Every row comes from one small tree of marks. The marks that hang from a mark follow it in brackets, in the order of their numbers. Every link used is in the known rows. Which tree was each row made from?
Known rows
q656(q242(q69)): [ 1.60  1.21  0.50  1.71  1.16 -0.31  2.22  0.68  1.17  0.16  0.35  1.00
 -2.20 -0.91  1.25  0.63 -0.52  0.96 -0.54  0.70  0.99  1.84]
q446(q242(q69)): [ 1.77 -0.14  0.25  1.26  0.05  1.31  0.96  1.09  1.58  1.32 -0.22  2.19
 -2.27 -3.16 -0.34  0.89  0.05  0.04  0.29  1.29  1.62  2.65]
q829(q508(q228(q242))): [-1.16  1.09 -0.64  1.54 -0.32  0.90  0.95  0.85  0.07 -0.26  1.82  2.15
  2.00 -1.05 -0.73 -1.80  0.02 -2.53 -3.43 -0.13 -0.31  1.00]
q242(q228 q446(q717)): [ 0.34 -1.36 -1.04  1.22 -1.05 -6.00 -0.90 -0.44 -0.19  3.03  0.02  0.00
  1.17 -4.25 -1.63  2.06 -2.21 -0.38 -0.83  0.74  2.52  1.97]
q446(q242(q69 q228) q717): [ 2.37 -0.89 -0.62  1.47 -0.26 -2.25  0.01  0.56 -0.42  3.50  0.79  0.14
 -1.42 -5.35 -1.89  1.26 -1.91 -0.18 -0.19  1.43  3.18  4.42]
q421(q242(q228 q446(q717))): [ 0.52 -0.12  0.69  1.72 -0.42 -5.67 -0.12 -0.55  1.05  3.28  0.08  0.52
  1.87 -4.19 -0.38  1.58 -1.91 -0.66 -1.60  1.23  1.58  1.67]
q446(q717): [-0.37 -1.76 -0.21  0.94  0.19 -1.25 -0.70 -1.05 -0.68  1.53 -1.12 -0.81
  1.28 -1.15 -1.51 -0.71 -0.69  0.81 -0.13  0.12  0.30  0.99]
q829(q508(q228)): [-0.59  0.13 -0.45  0.81  2.06  0.79  1.16  1.76  0.56 -1.77  2.48  0.62
  0.65 -0.78  0.15 -1.43  0.40 -2.44 -2.19 -0.76  1.99  1.22]
q717(q65 q446(q242)): [-0.56 -0.15 -1.48  1.21 -0.85  3.04 -3.22  1.67  0.55  1.85 -1.41  1.77
 -1.70 -1.28  2.60 -0.78  0.65 -0.58 -1.23 -0.33  1.94 -1.03]
q242(q69 q446): [ 1.00 -0.90  0.27  1.99 -0.82 -3.12  0.88  0.40  1.72  0.10 -0.55  2.69
 -1.21 -3.59 -0.85  3.41 -0.41  0.86 -0.43  0.96  1.48  1.55]
q69(q242): [ 0.96  0.28  1.90  0.19 -1.80  1.05  0.02  1.04  0.93  0.43 -1.27  0.40
  1.02 -1.03 -1.74 -0.53 -1.19 -1.19 -0.16  0.73 -1.04 -0.29]
q69(q242(q228)): [ 2.01  1.16  1.14 -0.27 -2.41 -1.48 -0.37  1.42 -0.44  1.31  0.77 -0.38
  0.53 -2.22 -1.76  0.81 -2.51 -2.35 -0.41  0.66  0.31  0.45]
q829(q508(q228(q242(q446)))): [-1.37  0.54 -0.39  2.48 -0.83 -1.44  1.21  1.04  1.82  0.44  0.87  4.06
  2.27 -2.95 -0.83 -0.39 -0.27 -2.64 -3.71  0.54  0.59  1.12]
q69(q242(q228 q446(q717))): [ 1.34 -1.14  1.05  1.54 -2.84 -4.96 -0.94  0.47  0.97  3.44 -1.39  0.43
  1.97 -5.13 -3.55  1.70 -3.35 -1.39 -1.21  1.56  1.43  1.66]
q542(q242(q69 q228 q446(q717(q65)))): [ 1.67 -1.83 -1.90  0.57 -0.76 -4.68 -2.41  0.56 -0.49  3.75  0.81  2.58
 -0.80 -6.31 -0.79  5.06 -1.93 -0.61 -1.47 -0.15  4.59  3.11]
q65(q717): [-0.53 -0.28 -1.92  0.43  0.34 -0.81 -0.15  0.69  0.61  0.23  1.04 -1.41
  0.46  0.68 -0.35 -1.56 -2.25  2.43  1.07 -0.66  0.67  0.94]
q228(q242(q69 q446(q717))): [ 0.36 -1.61 -0.06  3.75 -2.97 -4.19  0.29 -1.30  0.38  3.18 -2.21  3.50
  1.34 -4.95 -3.10  2.02 -1.38  1.43 -1.85  1.69 -0.27  2.13]
q446(q242(q69) q717(q65)): [ 0.54 -3.18 -0.55  2.02  0.45  0.60 -2.33  0.35  0.71  2.44 -1.24  1.90
 -1.51 -4.07 -0.73  0.52  0.94  0.42  0.01  0.05  2.59  2.46]
q69(q242(q228 q446(q717(q65)))): [ 0.45 -2.34  0.57  1.47 -2.73 -4.51 -3.56  0.95  0.39  3.34 -1.19  0.99
  1.48 -4.94 -2.25  2.14 -1.83 -2.10 -1.22  0.24  2.27  0.58]
q228(q242): [-0.53  0.96 -0.13  0.81 -2.44  0.14 -0.06 -0.83 -0.63  1.52 -0.76  1.56
  1.26 -0.19 -0.79 -0.53 -0.46 -0.17 -1.25  0.59 -2.19 -0.22]
q508(q228(q242)): [-0.42  1.18 -0.70  0.93 -1.42  1.58 -0.08  0.06 -0.54  1.49  0.39  0.87
  1.10  0.15  0.39 -0.68 -0.21 -0.40 -2.60 -0.12 -0.63  1.10]

Write each row's tree
[-0.05 -4.05 -0.44  2.72 -0.52 -4.04 -2.47 -0.08  0.74  1.54 -1.57  2.42
 -0.54 -4.43 -1.27  3.13  0.67  1.10 -0.68 -0.54  2.59  1.26] | q242(q69 q446(q717(q65)))
[ 0.07 -1.99 -1.39  0.46  0.12 -0.90 -3.33  0.35 -0.37  3.95  0.40  0.01
 -0.56 -3.46 -0.08 -0.02 -0.49 -1.51 -0.28 -0.04  3.17  1.95] | q446(q242(q228) q717(q65))
[-0.89 -2.94 -0.74  1.00  0.52  1.49 -3.01 -0.09  0.95  3.03 -1.64  1.02
  0.03 -2.39 -0.03 -1.37  0.82 -0.49  0.10 -0.12  1.93  1.17] | q446(q242 q717(q65))
[ 1.14  0.00 -1.73 -0.17 -0.76 -4.17 -0.57 -0.35  0.13  4.34  0.14  1.14
  1.31 -4.88 -1.24  2.70 -3.59 -0.93 -1.35  1.24  3.15  2.98] | q542(q242(q228 q446(q717)))
[ 0.67  0.08  0.23  2.86 -3.28 -3.05  1.02 -0.32  1.18  1.60 -1.17  4.33
  0.12 -3.73 -1.71  2.82 -0.67  0.64 -1.74  1.52 -0.75  1.07] | q228(q242(q69 q446))
[ 1.95  0.35 -1.94  1.54 -1.43 -0.22 -2.78  2.75 -1.13  2.33  1.24  1.35
 -3.43 -3.97  1.91  2.24 -0.48 -0.89 -1.15 -0.26  4.03  1.10] | q717(q65 q446(q242(q69 q228)))
[ 2.03 -0.13 -0.24  2.88  0.14 -6.26  1.24  0.14  1.12  3.18  0.32  0.96
 -1.13 -5.06 -0.47  2.65 -2.76  0.63 -1.26  1.46  3.34  3.86] | q656(q242(q69 q228 q446(q717)))
[ 1.32  0.46 -2.99  2.86 -0.62  0.93  0.20  2.61  1.44  1.49 -0.20  0.65
 -2.12 -2.48  0.55 -1.04 -3.22  3.17  0.04  0.50  2.47  2.43] | q65(q717(q446(q242(q69))))
[ 0.79 -2.73 -0.01  2.94 -0.59 -4.32  0.20 -0.39  1.01  1.72 -1.53  2.05
 -0.08 -4.62 -2.33  2.58 -0.94  1.66 -0.68  0.98  1.96  2.42] | q242(q69 q446(q717))
[-0.66 -3.04 -0.48  3.56 -2.80 -3.86 -2.55 -0.74  0.10  3.16 -2.17  4.02
  0.68 -4.60 -1.92  2.55  0.24  1.14 -1.85  0.24  0.44  1.01] | q228(q242(q69 q446(q717(q65))))
[ 0.99 -1.03  0.52  3.48  0.69 -3.83  1.65 -0.37  2.37  2.40 -1.60  2.06
 -0.80 -3.92 -0.51  1.49 -1.56  1.79 -1.29  1.38  2.07  2.90] | q656(q242(q69 q446(q717)))
[ 0.92 -0.58 -1.26  2.05 -1.02  2.12 -2.36  2.41  0.32  1.37 -1.01  2.62
 -3.08 -2.92  1.99  1.06  0.65  0.21 -1.10 -0.13  2.58  0.05] | q717(q65 q446(q242(q69)))
[ 1.74  0.63  1.20  0.59 -2.99 -3.79 -0.09  1.59  1.50  1.86 -0.18  1.28
  0.90 -4.07 -1.81  2.41 -2.72 -2.41 -0.81  1.45  1.11  0.68] | q69(q242(q228 q446))
[-1.46 -3.64 -0.70  1.76 -0.32 -3.06 -3.15 -0.57  1.00  2.04 -1.94  1.57
  1.06 -2.79 -0.65  1.16  0.61  0.30 -0.76 -0.60  1.94 -0.02] | q242(q446(q717(q65)))
[-0.52 -3.24  1.14  2.00 -2.10 -2.22 -3.28  0.48  1.94  2.33 -3.26  2.16
  1.81 -3.86 -2.37  0.97 -0.49 -0.91 -0.94  0.33  0.98 -0.43] | q69(q242(q446(q717(q65))))
[ 0.89 -3.12 -1.18  2.14 -1.02 -6.38 -2.88  0.37 -0.74  2.50  0.66  1.37
 -1.02 -5.52 -1.24  4.29 -0.69  0.26 -0.92 -0.55  3.95  2.09] | q242(q69 q228 q446(q717(q65)))
[ 2.36  1.37 -3.68  2.23 -1.29 -1.50 -0.23  2.97  0.09  2.53  1.88 -0.51
 -2.41 -3.61  0.42  0.27 -4.45  2.06 -0.02  0.51  3.89  3.25] | q65(q717(q446(q242(q69 q228))))
[-1.03 -1.45 -0.33  2.75 -2.77 -3.40 -0.50 -1.69  0.69  3.55 -2.89  2.74
  2.89 -3.23 -2.52  0.10 -1.42  0.55 -1.91  1.44 -1.03  0.85] | q228(q242(q446(q717)))
[-0.40 -2.81 -1.06  3.72 -1.67 -2.52 -2.46  0.05  0.30  3.09 -1.09  3.37
  0.40 -4.17 -0.71  2.27  0.49  0.71 -3.24 -0.43  2.02  2.50] | q508(q228(q242(q69 q446(q717(q65)))))
[ 1.84  0.77 -0.73  2.27 -1.15  1.83  0.24  1.83  0.61  1.40 -1.15  2.09
 -2.58 -2.96  0.75  0.41 -0.86  0.80 -1.11  1.27  1.88  1.44] | q717(q446(q242(q69)))
[ 0.77  1.64 -3.84  1.21 -1.10 -0.74 -1.01  2.52  0.27  3.00  1.41 -1.43
 -1.01 -1.82  1.17 -1.61 -4.47  1.25 -0.15  0.40  3.14  1.93] | q65(q717(q446(q242(q228))))
[ 2.80  1.71 -1.48  1.76 -1.65 -0.69 -0.18  2.38 -0.67  2.35  1.18  1.06
 -2.97 -4.13  0.85  1.71 -2.04 -0.27 -1.32  1.16  3.17  2.25] | q717(q446(q242(q69 q228)))
[ 0.47  0.84 -2.30  0.48 -1.26  0.60 -3.51  2.16 -0.89  2.65  0.54  0.60
 -2.05 -2.25  2.48  0.54 -0.65 -1.65 -1.30 -0.36  3.19 -0.15] | q717(q65 q446(q242(q228)))
[ 2.87  0.73 -0.37  0.73 -0.35 -0.98  0.75  1.49  0.22  2.18  1.94  0.91
 -2.53 -4.37 -0.35  1.94 -1.36 -1.15  0.02  1.07  2.78  3.35] | q446(q242(q69 q228))
[ 1.38  2.07 -1.74  0.66 -1.41  0.29 -0.84  2.00 -0.56  2.73  0.56  0.00
 -1.35 -2.57  1.33 -0.04 -1.99 -1.17 -1.30  1.00  2.32  0.87] | q717(q446(q242(q228)))
[-0.40 -2.69 -1.47  1.07 -0.79 -5.38 -3.62  0.02 -0.49  2.94  0.10  0.46
  0.39 -4.01 -0.53  2.58 -0.75 -0.95 -0.99 -0.62  3.21  0.75] | q242(q228 q446(q717(q65)))
[-0.38 -0.67  0.26  2.73  0.86 -2.99  0.94 -0.78  2.62  2.78 -2.28  1.26
  0.71 -2.36  0.11 -0.43 -1.35  0.68 -1.29  1.43  1.45  1.68] | q656(q242(q446(q717)))
[ 0.33 -2.01  1.75  2.16 -2.18 -2.57 -0.56 -0.01  2.38  2.57 -3.44  1.74
  2.57 -4.07 -3.47  0.28 -2.16 -0.38 -0.99  1.73  0.33  0.79] | q69(q242(q446(q717)))
